Every row comes from one small tree of marks. The marks that hang from a mark follow it in brackets, in the order of their numbers. Every link used is in the known rows. Which tree was each row made from?
In the rows, zero is written as 128.
Known rows:
J335[J933 J939]: [135 114  73 123 121 125 118 144  81  98 134 124 111 156 105 173 126 104
 141 159 130 144 130 124]
J939[J335[J933] J972]: [115 153  97 129 128 138 130  72 143 103 128  95 181 133 121 174 156 104
 127 199 123  89 141  92]
J335[J933 J939[J145]]: [140 126  42 123 108 131 138 150 104  93 136 127 117 122 125 188 130 110
 145 143 128 167 126 123]
J939[J145[J789] J335[J760]]: [125 126  97 137 116 118 185 150 153  94 119 137 114 136 157 102 149 114
 144  95 142 132 116  95]
J972[J939]: [141 126 118 120 149 171  67 127 100 147 132 129 122 112  97 157 138 132
  76 168  98 132 117 159]
J933[J335[J760]]: [145 116 167 145 195  84 112 118  97  85 129 139  83 179 141 125 116 113
 107 118 117 125 123 141]
J972[J939[J145]]: [144 139  87 121 135 178  86 132 124 143 134 131 127  77 119 172 142 138
  81 155  96 153 114 159]
J933[J335[J760[J145 J824] J939[J972]]]: [127 165 182 140 185  48  96  81 128  66 135 132 153 105 124 120 107 143
 122 148  96 119 130 166]
J933[J335[J760 J939[J145[J67 J789] J972]]]: [114 146 146 125 144 126 163 120 104 121 122  80  98  94 152  95 131 150
 173 130 145 152 124 119]
J145[J67 J409 J789[J147]]: [137  63 188 118  72 184 159 180 136 233 101 137 104 191 143  73 105 139
 146  48 175 123 141 103]
J939[J335]: [129 107 113 144 132 125 124 109 134 104 117 149 148 182 121 148 146 112
 102 125 114 102 138 120]
J939[J145[J67 J409] J335 J972]: [118 146  99 127  84 159 146  59 179 180 139 123 167  88 147 128 157 150
 105 106 130 124 168 118]
J335[J760 J933 J939[J972]]: [119 167  83 121 160 109 117 115  89  84 165  79  98 128 113 156 136 100
 129 218 134 145 126 126]
J760[J145]: [114  96 139 142 145 132  64 133 138 113 109 200 160 130 105 168  99 133
 100  96 100 106  97 161]
J933[J335[J760[J145] J939[J972]]]: [105 152 172 140 196  79 102  82 119  85 141 125 124  97 128 130 109 133
 140 161 112 130 115 148]
J409[J145[J789[J147]]]: [131  73 189 144 112 139 137 205 125 183  82 132 124 203 114 105 119 123
 152 116 137 100 113 106]
J789[J147]: [145  90 159 145 148 161 117 169 136 141 107 129 128 229 129 170 111 107
  97 139 122 122 118 134]
J939[J335 J972]: [104 143 115 142 137 148 123  66 145 117 118 109 182 145 117 159 151 123
  92 189 104  92 142 115]
J335[J933 J939[J972]]: [113 145  76 122 126 145 118 105  91 108 136  90 143 124 104 184 131 114
 130 218 122 135 133 117]
J972[J939[J145[J789[J147]]]]: [142 123 131 116 113 204 138 176 144 174 109 106 128 104 138 140 132 135
 130 146 127 151 103 121]
J972[J939[J145 J335[J760]]]: [150 169  91 122 156 130 117 116 151 110 163 115 109  81 136 135 172 117
 105 149 115 145 120 141]
J409[J145[J67 J789[J147]]]: [136  69 203 129 101 155 124 219 122 208  79 120 117 197 112  85 131 141
 175  71 155  92 113 114]
J67[J145[J409 J789[J147]]]: [145  73 160 123  79 165 198 183 160 210 123 168 116 174 150 118 106 122
 100  59 135 125 163 113]
J147[J789]: [126  93 125 144 150 177 133 162  91 134 135 127 130 232 123 180 122 112
  99 142 115 137 132 130]
J335[J760 J933]: [149 128 102 127 163 100 101 155  96  76 151 132  80 174 123 153 127  87
 114 137 137 127 112 131]

Write each row's tree:
[121 133 102 126  92 183 114  86 148 194 133 132 145  88 137 146 128 162
  78 113 120 143 153 146]  J939[J145[J67 J409] J972]
[150 125 143 101  73 188 171 144 180 224 131 107 126  87 155  82 158 141
 163  82 163 140 142  98]  J972[J939[J145[J67 J409 J789[J147]] J335]]
[107 154 151 127 113  78 126 105 138 124 144 155 144  83 115  72  98 153
 112 131 118 132 140 150]  J335[J760[J145[J409 J789] J824] J939[J972]]
[105 146  67 140 120 162 128 105 117 122 126 109 150 104 118 183 129 143
  94 194  99 160 133 145]  J335[J939[J145 J972]]
[138 120 200 124 147  57 118 146 112  90 110 149 117 119 129  64 107 154
 182  44 135 117 117 153]  J933[J335[J760[J145[J67 J789] J824] J939]]
[137 112 113 142 143 112 142 114 104  99 115 134 115 134 143 157 118 134
 135 123 109 160 136 134]  J933[J335[J939[J145]]]
[100 160 155 130 162 115  92  84 169 112 142 124 163 101 120 121 150 133
 128 124 128  83 113 142]  J939[J335[J760[J145[J67]]] J972]
[ 96 150 120 112 116 101 141 112 124 129 162 132 113  60 123  97 105 120
 172 155 157 140 122 104]  J335[J760[J145[J409 J789]] J933 J939[J972]]
[137 121 100 110  85 186 134 130 129 194 132 146 112  56 133 113 127 148
 103 123 123 161 133 125]  J972[J939[J145[J409 J789]]]
[109 156  81 144 120 156 144  71 171 112 120 112 187 109 140 176 155 131
  95 173 102 119 138 116]  J939[J145 J335 J972]
[147  84 215 120  72 127 118 172 180 192  93 190 171 149 130  73  86 161
 140   4 143  97 133 145]  J760[J145[J67 J409 J789[J147]] J824]
[109 152 119 133 133 152 182 161 134 126 131  72 107 133 148 124 125 124
 142 187 142 167 113 114]  J335[J760 J939[J145[J789[J147]] J972]]
[104  76 168 120 103 167  89 170 129 156  80 180 153 111 107 110 104 156
 160  38 137  95  89 138]  J760[J145[J67 J789]]
[160 136 157 141 178  42 120 118  91  60 134 130  98 176 130 108 117 126
 113 122 108 138 146 160]  J933[J335[J760[J824] J939]]
[111 149 133 135 152 112 174 109 106  99 124  90 104  99 153 109 122 137
 155 165 129 158 126 112]  J933[J335[J760 J939[J145[J789] J972]]]
[126  66 148 116  66 174 138 149 105 212 103 162 103 146 124  68 112 153
 126  41 157 123 145 114]  J145[J67 J409 J789]
[107 156 107 137 170 119 110 109  91  98 153  95  98 140 108 140 131 122
  89 211 113 147 127 153]  J335[J760 J939[J972]]
[112 160 122 105 134  98  94 104 126 140 182 126 109  63 116 115 121 127
 158 126 157 137 129 142]  J335[J760[J145[J67 J409]] J933 J939[J972]]
[125 123 169 140 192  60 104 117 110  76 140 156  95 127 130 120 105 122
 149 109 120 137 111 152]  J933[J335[J760[J145] J939]]
[112 121 141 122  93 149 174  88 115 178 111 107 126  81 152  96 119 164
 164 111 140 153 156 106]  J933[J335[J939[J145[J67 J409 J789] J972]]]
[154 167 105 107 162 113 106 116 124 102 170  99 102 104 119 132 171  91
 132 171 135 119 119 121]  J972[J939[J335[J760 J933]]]
[126  73 167 129  94 145 105 192  95 191  80 144 118 156  95  82 135 154
 158  64 139  91 117 126]  J409[J145[J67 J789]]
[113 135  72 102  51 172 172 121 116 181 131  98 128  62 135 121 129 145
 176 132 163 158 148  92]  J335[J933 J939[J145[J67 J409 J789] J972]]
[142  89 202 135  84 112 128 158 184 163  96 201 178 156 133  93  75 144
 118  50 124 104 134 136]  J760[J145[J409 J789[J147]] J824]
[152 152  66 130 139  91 155 132 156  63 154 128 112 136 155 153 160  86
 142 116 142 134 122 105]  J939[J145 J335[J760 J933]]
[147 140 106 137 105  88 180 148 161  74 113 145 140 144 152  92 147 125
 126  81 126 120 131 116]  J939[J145[J789] J335[J760[J824]]]
[143 186 114 130 149  76 127  81 149  60 149  94 167 145 126 141 158 101
 107 182 118  87 146 118]  J939[J335[J760[J824] J933] J972]
[128 184 118 122 153  60  85 112 132  57 158 125 157  91 105 147 118 122
 131 170 113 120 119 159]  J335[J760[J145 J824] J933 J939[J972]]
[146 138 101 130 155  84 132 127 128  67 152 125 105 173 134 137 155  78
 137 131 145 107 126 104]  J939[J335[J760 J933]]
